Each row was made from one small tree. The marks that hang from a mark follow it in brackets, in alphabetical order. Every link used is in the known rows. Write each row's tree.
In the rows, 100 means zero.
Known rows
fenam[mibap[rotat[bogel]]]: 57; 84; 96; 99; 62; 109; 156; 102; 100; 121; 118; 104; 111; 129; 78; 87; 102; 128; 64; 130; 81; 122; 84; 58; 115; 120; 96; 119; 76; 115; 71; 111; 89; 107; 140
mado[mibap[rotat]]: 64; 93; 95; 96; 63; 122; 158; 105; 81; 124; 113; 100; 100; 122; 69; 90; 115; 117; 58; 136; 79; 115; 91; 69; 100; 89; 76; 111; 51; 118; 67; 123; 92; 117; 135
poga[bogel[durez mado[mibap]]]: 60; 82; 101; 79; 71; 84; 142; 110; 79; 132; 119; 94; 125; 102; 84; 108; 132; 117; 60; 133; 73; 97; 72; 89; 98; 85; 110; 132; 19; 117; 45; 134; 103; 117; 132
rotat[bogel[durez mado] mibap]: 55; 76; 98; 84; 64; 85; 124; 90; 94; 130; 108; 110; 106; 105; 83; 97; 122; 125; 71; 130; 76; 128; 61; 80; 117; 93; 99; 125; 81; 116; 58; 97; 88; 114; 121
mado[mibap[fenam]]: 59; 97; 99; 107; 68; 124; 176; 99; 88; 134; 126; 89; 127; 105; 67; 83; 103; 121; 59; 132; 79; 116; 92; 73; 100; 88; 87; 122; 43; 118; 69; 132; 100; 121; 139
vele[bogel[durez mado poga]]: 61; 83; 91; 86; 61; 113; 152; 146; 82; 146; 118; 106; 111; 104; 83; 99; 96; 106; 71; 119; 84; 112; 59; 113; 105; 95; 111; 110; 33; 114; 56; 120; 80; 131; 127
mibap[kisova rotat[bogel]]: 52; 79; 104; 104; 59; 120; 126; 118; 97; 123; 93; 111; 92; 136; 57; 84; 86; 145; 60; 132; 107; 123; 57; 63; 107; 93; 81; 90; 78; 115; 67; 95; 69; 112; 140
bogel[mado[mibap]]: 63; 88; 89; 93; 65; 105; 153; 94; 80; 132; 117; 102; 115; 97; 69; 99; 118; 107; 63; 130; 80; 116; 101; 81; 94; 80; 87; 139; 30; 115; 54; 125; 102; 122; 133
fenam[mibap[rotat[bogel[mado poga]]]]: 60; 78; 86; 104; 58; 108; 150; 105; 96; 134; 118; 114; 104; 109; 72; 104; 97; 110; 69; 125; 78; 116; 71; 75; 120; 110; 99; 139; 60; 113; 61; 119; 91; 115; 143
mibap[fenam kisova mado rotat]: 57; 90; 96; 121; 54; 146; 82; 110; 83; 135; 111; 112; 89; 124; 54; 74; 65; 138; 58; 138; 86; 104; 56; 62; 106; 74; 77; 86; 52; 110; 58; 121; 41; 119; 160
kisova[mibap[mado rotat]]: 63; 94; 92; 94; 57; 120; 111; 95; 84; 137; 128; 115; 55; 97; 79; 86; 101; 104; 62; 137; 68; 112; 68; 75; 101; 103; 97; 84; 62; 115; 61; 114; 54; 124; 148
bogel[durez mado[mibap] poga]: 67; 89; 88; 86; 68; 101; 160; 113; 74; 139; 116; 98; 111; 92; 82; 112; 124; 96; 68; 127; 81; 104; 85; 111; 102; 79; 97; 130; 26; 116; 51; 125; 97; 128; 133
poga[bogel[mado]]: 55; 86; 94; 85; 64; 99; 156; 107; 91; 134; 120; 103; 126; 105; 65; 105; 107; 117; 54; 127; 82; 100; 73; 78; 94; 99; 113; 121; 26; 116; 48; 136; 84; 122; 123
kezuz[bogel]: 60; 97; 100; 83; 70; 121; 173; 120; 94; 131; 120; 99; 122; 127; 68; 93; 93; 122; 45; 126; 94; 115; 105; 67; 92; 116; 109; 99; 42; 117; 61; 116; 83; 115; 112
rotat[mibap[mado]]: 62; 95; 95; 86; 65; 125; 136; 85; 92; 132; 127; 112; 93; 99; 81; 88; 105; 110; 62; 135; 90; 122; 77; 80; 99; 100; 91; 115; 69; 112; 62; 117; 68; 123; 113
fenam[mibap[kisova mado rotat[bogel]]]: 57; 81; 100; 107; 62; 123; 95; 108; 91; 126; 114; 112; 87; 124; 76; 82; 85; 139; 68; 134; 101; 118; 63; 62; 112; 99; 88; 118; 70; 107; 60; 102; 68; 106; 158
mibap[kisova rotat]: 59; 91; 100; 101; 58; 129; 128; 117; 83; 126; 92; 107; 93; 133; 56; 89; 89; 131; 58; 133; 106; 108; 78; 72; 99; 93; 87; 83; 65; 115; 65; 110; 54; 119; 131
poga[bogel[durez mado]]: 56; 79; 98; 77; 65; 86; 135; 115; 82; 134; 115; 99; 127; 110; 79; 106; 114; 118; 56; 128; 75; 92; 67; 89; 100; 93; 119; 108; 29; 117; 44; 134; 75; 121; 128
bogel[durez mado poga]: 64; 88; 85; 83; 62; 102; 153; 115; 79; 143; 113; 106; 110; 101; 77; 109; 107; 93; 63; 122; 83; 98; 80; 111; 103; 92; 106; 108; 40; 117; 52; 121; 67; 132; 129
fenam[mibap]: 63; 94; 91; 88; 70; 114; 182; 99; 90; 129; 123; 95; 128; 114; 83; 92; 111; 109; 62; 125; 95; 109; 112; 81; 98; 123; 110; 122; 50; 114; 68; 125; 86; 119; 123
mado[mibap[rotat[bogel[poga]]]]: 61; 90; 95; 98; 66; 120; 183; 116; 98; 128; 121; 106; 96; 113; 68; 98; 105; 117; 63; 132; 92; 127; 65; 79; 111; 91; 73; 122; 63; 121; 71; 112; 106; 118; 138
kisova[mibap[fenam mado rotat[bogel]]]: 51; 86; 96; 114; 57; 119; 103; 93; 98; 139; 139; 112; 63; 98; 71; 73; 82; 127; 64; 139; 56; 123; 38; 54; 118; 95; 91; 93; 75; 115; 66; 108; 68; 116; 170
bogel[durez poga]: 65; 98; 91; 79; 67; 113; 182; 121; 85; 137; 117; 97; 111; 113; 81; 103; 107; 100; 59; 124; 98; 101; 83; 112; 101; 104; 106; 87; 52; 120; 62; 116; 66; 132; 122
rotat[mibap[fenam kisova mado]]: 54; 91; 103; 114; 64; 139; 105; 93; 90; 137; 118; 105; 99; 101; 66; 80; 83; 134; 65; 140; 101; 117; 58; 73; 104; 80; 88; 113; 71; 109; 63; 113; 58; 118; 128
fenam[mibap[kisova mado]]: 60; 93; 96; 99; 69; 125; 120; 104; 83; 133; 119; 101; 107; 108; 83; 89; 96; 122; 66; 130; 114; 105; 93; 84; 94; 102; 103; 122; 45; 105; 58; 117; 67; 117; 140
kisova[mibap[fenam rotat[bogel]]]: 49; 85; 100; 113; 57; 110; 141; 101; 102; 136; 125; 105; 78; 106; 67; 77; 91; 132; 63; 136; 61; 125; 48; 56; 119; 107; 99; 94; 85; 120; 76; 106; 82; 115; 158
fenam[mibap[mado rotat[bogel[poga]]]]: 62; 87; 88; 100; 62; 128; 144; 108; 99; 132; 138; 115; 91; 112; 82; 93; 88; 111; 66; 130; 86; 117; 65; 78; 117; 109; 91; 123; 62; 111; 64; 115; 77; 116; 149
rotat[mibap]: 58; 93; 98; 86; 68; 117; 171; 94; 94; 128; 114; 102; 109; 111; 75; 92; 116; 114; 61; 132; 94; 123; 88; 79; 100; 109; 96; 111; 80; 117; 71; 112; 80; 121; 100

Write each row's tree
45; 74; 105; 118; 61; 111; 109; 97; 100; 136; 104; 108; 109; 101; 55; 88; 89; 152; 70; 135; 94; 131; 46; 62; 117; 80; 90; 139; 83; 111; 64; 102; 86; 111; 130 | rotat[bogel[mado] mibap[fenam kisova]]
59; 87; 100; 104; 62; 123; 134; 117; 82; 125; 98; 100; 105; 129; 72; 90; 100; 129; 64; 133; 106; 104; 92; 71; 104; 111; 100; 108; 65; 111; 68; 116; 68; 111; 135 | fenam[mibap[kisova rotat]]
61; 91; 96; 103; 57; 138; 91; 110; 81; 129; 106; 116; 79; 125; 61; 82; 80; 127; 58; 136; 100; 108; 67; 72; 99; 79; 78; 83; 52; 110; 55; 111; 43; 121; 145 | mibap[kisova mado rotat]
62; 77; 102; 87; 64; 91; 113; 113; 74; 129; 113; 99; 109; 115; 78; 105; 127; 119; 60; 139; 59; 95; 63; 78; 108; 80; 100; 121; 29; 117; 46; 137; 93; 113; 142 | poga[bogel[durez mado[mibap[rotat]]]]
47; 77; 98; 110; 60; 105; 132; 84; 105; 136; 122; 109; 117; 99; 62; 87; 97; 135; 68; 132; 70; 133; 57; 59; 120; 92; 92; 143; 78; 115; 63; 111; 96; 114; 127 | rotat[bogel[mado] mibap[fenam]]
58; 87; 101; 98; 64; 111; 159; 104; 95; 120; 116; 105; 97; 122; 68; 85; 110; 129; 62; 135; 82; 131; 72; 59; 109; 91; 73; 117; 66; 118; 67; 109; 103; 111; 144 | mado[mibap[rotat[bogel]]]
59; 90; 101; 95; 67; 132; 113; 95; 87; 131; 110; 109; 87; 103; 73; 88; 99; 126; 65; 138; 113; 121; 69; 84; 96; 87; 88; 109; 73; 108; 61; 105; 59; 119; 114 | rotat[mibap[kisova mado]]
56; 95; 95; 105; 63; 133; 128; 85; 95; 138; 135; 107; 103; 97; 72; 79; 90; 119; 62; 137; 77; 120; 69; 71; 108; 94; 88; 115; 68; 112; 64; 125; 68; 121; 126 | rotat[mibap[fenam mado]]
57; 87; 92; 96; 58; 122; 112; 102; 99; 126; 125; 120; 84; 124; 67; 81; 84; 124; 58; 133; 76; 124; 58; 61; 110; 92; 74; 95; 63; 115; 57; 107; 64; 116; 150 | mibap[mado rotat[bogel]]
48; 84; 106; 115; 65; 128; 105; 98; 102; 134; 120; 110; 95; 101; 65; 75; 79; 150; 67; 139; 103; 133; 39; 65; 114; 80; 83; 121; 87; 110; 66; 99; 71; 111; 139 | rotat[bogel mibap[fenam kisova mado]]
61; 90; 88; 105; 64; 108; 151; 109; 75; 146; 124; 94; 122; 90; 74; 102; 107; 104; 67; 129; 71; 100; 75; 101; 110; 74; 97; 132; 27; 117; 54; 132; 93; 126; 146 | bogel[durez mado[mibap[fenam]] poga]
63; 83; 97; 95; 68; 106; 137; 123; 69; 139; 100; 97; 104; 95; 75; 113; 119; 111; 72; 130; 109; 102; 78; 114; 98; 66; 96; 129; 35; 112; 51; 113; 88; 126; 138 | bogel[durez mado[mibap[kisova]] poga]
57; 76; 106; 103; 63; 110; 114; 117; 77; 131; 100; 102; 103; 113; 59; 105; 111; 139; 60; 141; 89; 100; 60; 70; 98; 71; 91; 128; 30; 113; 49; 134; 92; 111; 139 | poga[bogel[mado[mibap[kisova rotat]]]]
55; 95; 104; 115; 69; 129; 153; 113; 83; 134; 110; 88; 120; 109; 61; 83; 97; 136; 61; 136; 104; 114; 82; 75; 96; 78; 86; 121; 45; 114; 67; 120; 91; 118; 143 | mado[mibap[fenam kisova]]
59; 82; 99; 94; 62; 104; 137; 108; 81; 130; 117; 104; 109; 109; 66; 104; 116; 121; 58; 138; 66; 103; 67; 66; 102; 83; 92; 130; 26; 117; 49; 144; 101; 113; 135 | poga[bogel[mado[mibap[rotat]]]]
56; 98; 92; 105; 62; 122; 129; 87; 89; 146; 144; 104; 79; 81; 77; 79; 90; 110; 62; 134; 67; 110; 66; 78; 100; 98; 108; 101; 50; 115; 64; 121; 65; 127; 154 | kisova[mibap[fenam mado]]
58; 95; 90; 112; 55; 130; 105; 92; 85; 142; 136; 109; 64; 96; 72; 76; 86; 114; 61; 139; 53; 108; 56; 65; 109; 95; 97; 87; 59; 114; 63; 124; 56; 123; 162 | kisova[mibap[fenam mado rotat]]
56; 81; 107; 106; 65; 116; 136; 119; 90; 121; 98; 103; 92; 127; 62; 88; 103; 146; 65; 138; 106; 129; 63; 63; 106; 79; 72; 115; 70; 115; 67; 98; 95; 108; 145 | mado[mibap[kisova rotat[bogel]]]
54; 94; 97; 113; 62; 140; 109; 107; 85; 138; 120; 105; 106; 109; 60; 77; 71; 133; 59; 132; 103; 106; 65; 75; 97; 79; 86; 99; 43; 109; 56; 118; 50; 123; 151 | mibap[fenam kisova mado]
63; 88; 94; 102; 68; 120; 155; 118; 78; 141; 107; 102; 103; 90; 62; 111; 108; 114; 67; 129; 114; 111; 82; 103; 91; 69; 89; 139; 33; 112; 55; 121; 94; 126; 132 | bogel[mado[mibap[kisova]] poga]
61; 92; 97; 81; 67; 123; 183; 156; 88; 140; 119; 98; 115; 114; 89; 93; 97; 110; 66; 120; 97; 114; 61; 114; 102; 110; 111; 90; 47; 117; 68; 116; 76; 130; 119 | vele[bogel[durez poga]]
46; 81; 111; 114; 66; 120; 140; 103; 105; 129; 105; 100; 111; 109; 61; 80; 90; 153; 66; 136; 106; 134; 49; 64; 114; 94; 91; 119; 96; 114; 76; 97; 86; 110; 124 | rotat[bogel mibap[fenam kisova]]
56; 87; 93; 115; 63; 132; 171; 136; 87; 149; 132; 100; 123; 86; 68; 89; 90; 117; 72; 125; 75; 124; 59; 92; 106; 80; 94; 149; 25; 114; 62; 139; 113; 127; 141 | vele[bogel[mado[mibap[fenam]] poga]]
60; 84; 94; 87; 59; 109; 91; 106; 90; 125; 118; 115; 85; 129; 80; 82; 93; 123; 61; 134; 74; 116; 51; 70; 116; 86; 83; 82; 65; 115; 54; 101; 56; 115; 155 | mibap[mado rotat[bogel[durez]]]
65; 87; 93; 85; 66; 89; 134; 99; 73; 133; 110; 96; 116; 101; 83; 100; 130; 107; 66; 130; 73; 108; 96; 91; 100; 77; 95; 127; 30; 116; 50; 122; 96; 121; 137 | bogel[durez mado[mibap]]
57; 90; 105; 123; 62; 137; 127; 114; 80; 131; 103; 95; 105; 121; 55; 80; 90; 141; 61; 141; 91; 111; 71; 62; 105; 74; 75; 109; 56; 115; 68; 122; 82; 114; 150 | mado[mibap[fenam kisova rotat]]
70; 85; 88; 93; 60; 107; 133; 114; 71; 136; 109; 106; 95; 106; 76; 110; 119; 101; 67; 133; 69; 100; 77; 98; 110; 76; 88; 119; 39; 117; 53; 127; 86; 124; 142 | bogel[durez mado[mibap[rotat]] poga]
48; 79; 103; 121; 65; 109; 121; 103; 90; 135; 110; 98; 119; 99; 54; 86; 93; 149; 69; 133; 94; 126; 60; 64; 107; 63; 81; 147; 44; 112; 57; 108; 106; 112; 157 | rotat[bogel[mado[mibap[fenam kisova]]]]
64; 84; 99; 83; 72; 95; 129; 119; 75; 133; 115; 95; 122; 109; 81; 103; 122; 118; 56; 130; 73; 108; 104; 78; 99; 84; 108; 132; 22; 115; 46; 119; 105; 111; 130 | kezuz[bogel[durez mado[mibap]]]
61; 90; 104; 104; 63; 127; 136; 115; 77; 126; 96; 99; 93; 124; 62; 90; 108; 131; 61; 139; 104; 113; 82; 73; 98; 79; 76; 105; 57; 114; 65; 114; 83; 115; 137 | mado[mibap[kisova rotat]]
63; 83; 94; 88; 67; 110; 160; 143; 77; 144; 119; 99; 113; 94; 89; 102; 114; 105; 75; 123; 79; 117; 66; 113; 104; 82; 103; 133; 27; 115; 56; 125; 108; 127; 131 | vele[bogel[durez mado[mibap] poga]]
53; 77; 99; 100; 66; 113; 143; 110; 98; 137; 102; 114; 94; 93; 64; 108; 101; 128; 72; 130; 115; 131; 50; 92; 109; 88; 96; 138; 81; 113; 64; 97; 90; 120; 115 | rotat[bogel[mado poga] mibap[kisova]]
67; 89; 96; 84; 73; 102; 156; 131; 78; 141; 120; 96; 116; 100; 81; 115; 118; 104; 58; 128; 83; 106; 95; 96; 100; 88; 109; 134; 22; 116; 47; 123; 106; 117; 125 | kezuz[bogel[durez mado[mibap] poga]]
57; 79; 110; 88; 72; 90; 118; 120; 73; 132; 101; 91; 119; 104; 78; 109; 125; 134; 64; 135; 100; 95; 62; 93; 94; 71; 109; 130; 26; 114; 44; 127; 93; 114; 135 | poga[bogel[durez mado[mibap[kisova]]]]
58; 83; 100; 105; 67; 129; 158; 149; 79; 144; 106; 103; 104; 92; 70; 101; 99; 123; 75; 125; 111; 124; 58; 107; 94; 76; 95; 141; 28; 110; 59; 119; 106; 126; 130 | vele[bogel[mado[mibap[kisova]] poga]]
67; 81; 99; 91; 65; 103; 103; 121; 72; 130; 107; 100; 104; 125; 75; 99; 116; 122; 55; 136; 60; 107; 96; 66; 108; 84; 97; 119; 31; 116; 47; 120; 95; 106; 136 | kezuz[bogel[durez mado[mibap[rotat]]]]
47; 79; 113; 106; 68; 107; 122; 109; 97; 129; 99; 97; 113; 116; 73; 83; 99; 155; 70; 137; 102; 124; 44; 74; 121; 90; 98; 108; 100; 115; 73; 94; 75; 109; 129 | rotat[bogel[durez] mibap[fenam kisova]]
55; 90; 100; 120; 55; 137; 118; 118; 86; 132; 100; 102; 105; 133; 50; 80; 74; 143; 57; 137; 91; 106; 66; 61; 107; 87; 83; 85; 63; 114; 68; 120; 54; 118; 145 | mibap[fenam kisova rotat]
62; 87; 95; 106; 61; 136; 97; 108; 80; 128; 113; 108; 90; 122; 77; 85; 88; 125; 66; 135; 99; 103; 84; 71; 102; 94; 92; 110; 57; 106; 59; 118; 56; 112; 147 | fenam[mibap[kisova mado rotat]]
58; 84; 99; 107; 65; 125; 158; 129; 97; 129; 107; 105; 100; 122; 71; 99; 90; 131; 69; 129; 117; 116; 65; 81; 114; 109; 97; 118; 79; 112; 72; 104; 80; 111; 139 | fenam[mibap[kisova rotat[bogel[poga]]]]
